Every row comes from one small tree of marks. Brackets hold a mark, then the marks that hang from it, in alphabetical order. Every link used is in the known rows. Which tree was each row made from?
Known rows:
(vumike (zoreseb gopag (zenuse vume))): [ 1.05 -2.19  0.64  1.83  2.21 -0.95  2.09 -1.13 -0.18 -1.55  2.07  0.13
 -0.05  1.66 -0.56  0.34]
(papodi peper): [ 2.78  0.89 -0.37 -0.89 -2.41 -0.61  0.87 -0.30 -2.12 -0.16 -1.04  0.09
 -0.59 -1.28 -1.19 -0.11]
(gopag (zoreseb nugup (peper papodi) (zenuse vume))): [ 1.75  1.88  1.60  1.38  2.47 -3.94  2.24  3.12 -1.37  0.29  2.29 -3.01
  0.08  0.54  0.42 -5.13]
(vumike (zoreseb gopag zenuse)): [ 1.27 -2.24  0.39  2.03  2.92 -0.70  1.33 -0.87 -1.06 -0.97  1.61  1.07
 -0.18  0.60 -0.09 -1.12]
(vumike zoreseb): [-0.26 -1.81  0.47  1.02  0.44  1.52 -0.50  0.34 -0.64 -1.13  1.47  0.53
  0.23  0.38  0.90  0.35]
(bilu (zoreseb gopag nugup (peper papodi) (zenuse vume))): [ 0.05  0.55  0.54  0.81  5.55 -3.16  2.51  0.45 -0.16 -0.61  1.81 -1.63
 -0.60  0.80  0.18 -4.37]
(nugup (zoreseb gopag (peper papodi) (zenuse vume))): [ 1.66 -0.37  2.69  1.48  3.31 -1.16  2.95  1.54 -1.79 -1.16 -0.45 -0.82
 -0.94 -0.66  0.85 -1.92]
(gopag (zoreseb nugup (peper papodi) zenuse)): [ 1.89  1.80  1.34  1.61  3.25 -3.64  1.50  3.36 -2.18  0.91  1.87 -2.09
 -0.01 -0.56  0.87 -6.61]
(vumike (zoreseb peper zenuse)): [ 1.90 -2.30  0.43  1.34  2.33 -0.49  1.07  0.81 -0.67 -1.39  2.31  0.29
 -0.30  0.57  1.70 -4.79]
(vumike (zoreseb peper)): [ 0.67 -1.84  0.48  0.90  1.35 -0.10 -0.07  1.30 -1.10 -1.23  1.64  0.73
  0.12 -0.06  1.76 -2.38]
(zenuse vume): [-0.42  0.11  0.57 -0.46 -1.55 -0.58  1.51 -0.51  1.72 -1.23  0.89 -1.89
  0.22  2.16 -0.94  3.03]
(vumike (zoreseb nugup)): [-0.57 -1.02  0.03  1.09  2.13 -0.77 -0.76  0.47 -0.20 -0.04  2.26  0.22
 -0.67 -0.57 -0.14 -0.61]
(bilu zoreseb): [-0.81 -0.60  0.60  0.47  1.62  2.34 -0.56  0.80 -0.64 -0.65  0.78 -1.01
  1.31  0.69  1.54 -0.50]
(peper papodi): [-2.08  1.70  0.49 -0.79 -0.49  1.60  0.78  0.10 -0.05 -0.85 -0.89 -0.30
 -1.31  0.34  0.51 -0.30]
(vume zenuse): [-0.29  1.59 -0.86 -2.09  0.70  1.20  0.47  1.34  1.09  0.49 -1.45  0.83
  1.64  0.28 -0.25 -1.01]
(zoreseb gopag (peper papodi) zenuse): [ 2.01  0.44  0.19  0.73  4.42 -4.24  3.77 -0.30 -1.13 -0.64 -0.24  0.91
 -1.61  0.00  0.24 -6.26]
(bilu (zoreseb peper)): [ 0.15 -0.62  0.62  0.31  2.49  0.80 -0.14  1.78 -1.07 -0.76  0.92 -0.80
  1.25  0.28  2.45 -3.21]

Write each row's tree:
[ 1.68  1.43  1.14  1.54  2.48 -4.05 -0.02  3.83 -2.55  1.48  1.61 -1.50
  1.05 -1.37  0.66 -4.04] | (gopag (zoreseb nugup peper))
[ 3.02  0.30 -0.76  1.39  7.11 -8.60  2.79 -0.14 -0.51  1.46  1.49  0.67
 -1.99 -1.62 -1.61 -7.46] | (zoreseb gopag nugup peper zenuse)
[ 1.35 -1.51  0.26  1.18  3.26 -3.01  1.50  0.71  0.62 -0.96  3.53 -0.90
 -1.06  0.68  0.22 -4.28] | (vumike (zoreseb nugup peper (zenuse vume)))
[ 1.38  0.45 -0.39  1.23  4.78 -6.73  3.23 -1.90  1.36  0.84  1.90 -0.93
 -1.69  0.51 -3.57 -1.39] | (zoreseb gopag nugup (zenuse vume))
[ 2.65 -1.18  2.44  1.87  3.54 -1.95  2.57  1.50 -1.78 -0.73 -0.03 -0.69
 -0.29 -0.84  0.59 -1.78] | (nugup (zoreseb gopag peper (zenuse vume)))
[ 1.56  1.51 -0.46  0.79  6.73 -7.49  3.34 -0.09 -0.52  0.88  0.86  0.51
 -2.92 -1.35 -1.27 -7.63] | (zoreseb gopag nugup (peper papodi) zenuse)
[ 1.95 -2.24  0.65  1.67  3.04 -2.54  2.52 -0.14 -0.60 -1.70  2.23  0.38
 -0.14  1.23  0.34 -2.41] | (vumike (zoreseb gopag peper (zenuse vume)))
[ 2.72  0.41 -0.37  1.01  5.99 -9.03  3.84 -0.50  0.72  0.62  2.15 -0.65
 -1.85 -0.09 -2.30 -5.36] | (zoreseb gopag nugup peper (zenuse vume))
[ 1.64 -0.78  2.20  1.67  3.29 -1.27  0.69  2.21 -3.04  0.01 -1.16  0.62
  0.02 -2.54  1.13 -0.83] | (nugup (zoreseb gopag peper))
[ 2.58  0.33 -0.73  0.51  4.99 -6.04  1.76  0.87  0.62  1.02  2.26 -0.68
 -1.98 -1.04 -0.32 -8.77] | (zoreseb nugup peper zenuse)
[-0.37 -0.29  0.21  1.14  4.15 -3.36  0.76  0.73 -1.45 -0.33  1.37  1.29
 -1.43 -1.26  0.07 -2.56] | (vumike (zoreseb gopag nugup (peper papodi)))
[ 1.45 -1.13  2.48  1.44  1.24  1.42  1.44  1.24 -0.57 -0.90  0.37 -1.87
 -0.22 -0.02  0.60  0.06] | (nugup (zoreseb (zenuse vume)))
[ 2.04  1.11  2.08  1.33  0.85 -1.66  2.57  3.02 -1.79 -0.77  1.56 -2.74
  1.02  1.44  1.43 -4.13] | (gopag (zoreseb (peper papodi) (zenuse vume)))
[-0.17  2.13 -0.38  0.17  5.29 -6.96  1.76  0.57 -1.11  1.10 -0.16  1.06
 -2.33 -2.30 -1.15 -4.22] | (zoreseb gopag nugup (peper papodi))
[ 3.03  0.31  1.81  1.69  1.15 -2.45  2.14  2.96 -1.79 -0.34  2.03 -2.57
  1.65  1.29  1.20 -3.99] | (gopag (zoreseb peper (zenuse vume)))
[ 0.42  0.06  2.52  0.68  1.58  1.30  0.43  2.99 -2.23 -0.74 -1.05 -0.44
 -0.62 -2.01  2.29 -1.87] | (nugup (zoreseb (peper papodi)))
[ 3.22  0.22  1.54  1.93  1.88 -2.17  1.40  3.21 -2.64  0.26  1.54 -1.69
  1.53  0.22  1.67 -5.46] | (gopag (zoreseb peper zenuse))
[ 0.19 -0.96  0.82  0.68  1.88  1.68  1.29  0.07  0.61 -1.43  1.91 -2.36
  1.03  2.39  1.02 -1.39] | (bilu (zoreseb (zenuse vume)))
[ 3.43 -0.79 -0.14  1.22  4.75 -5.35  3.23 -0.29 -1.13 -0.02  0.43  1.07
 -0.71 -0.28 -0.08 -6.05] | (zoreseb gopag peper zenuse)
[ 1.85 -0.58  0.25  1.17  2.44 -3.53  3.65 -2.09  0.73 -0.65  0.85 -0.55
 -0.42  1.86 -2.05  0.00] | (zoreseb gopag (zenuse vume))
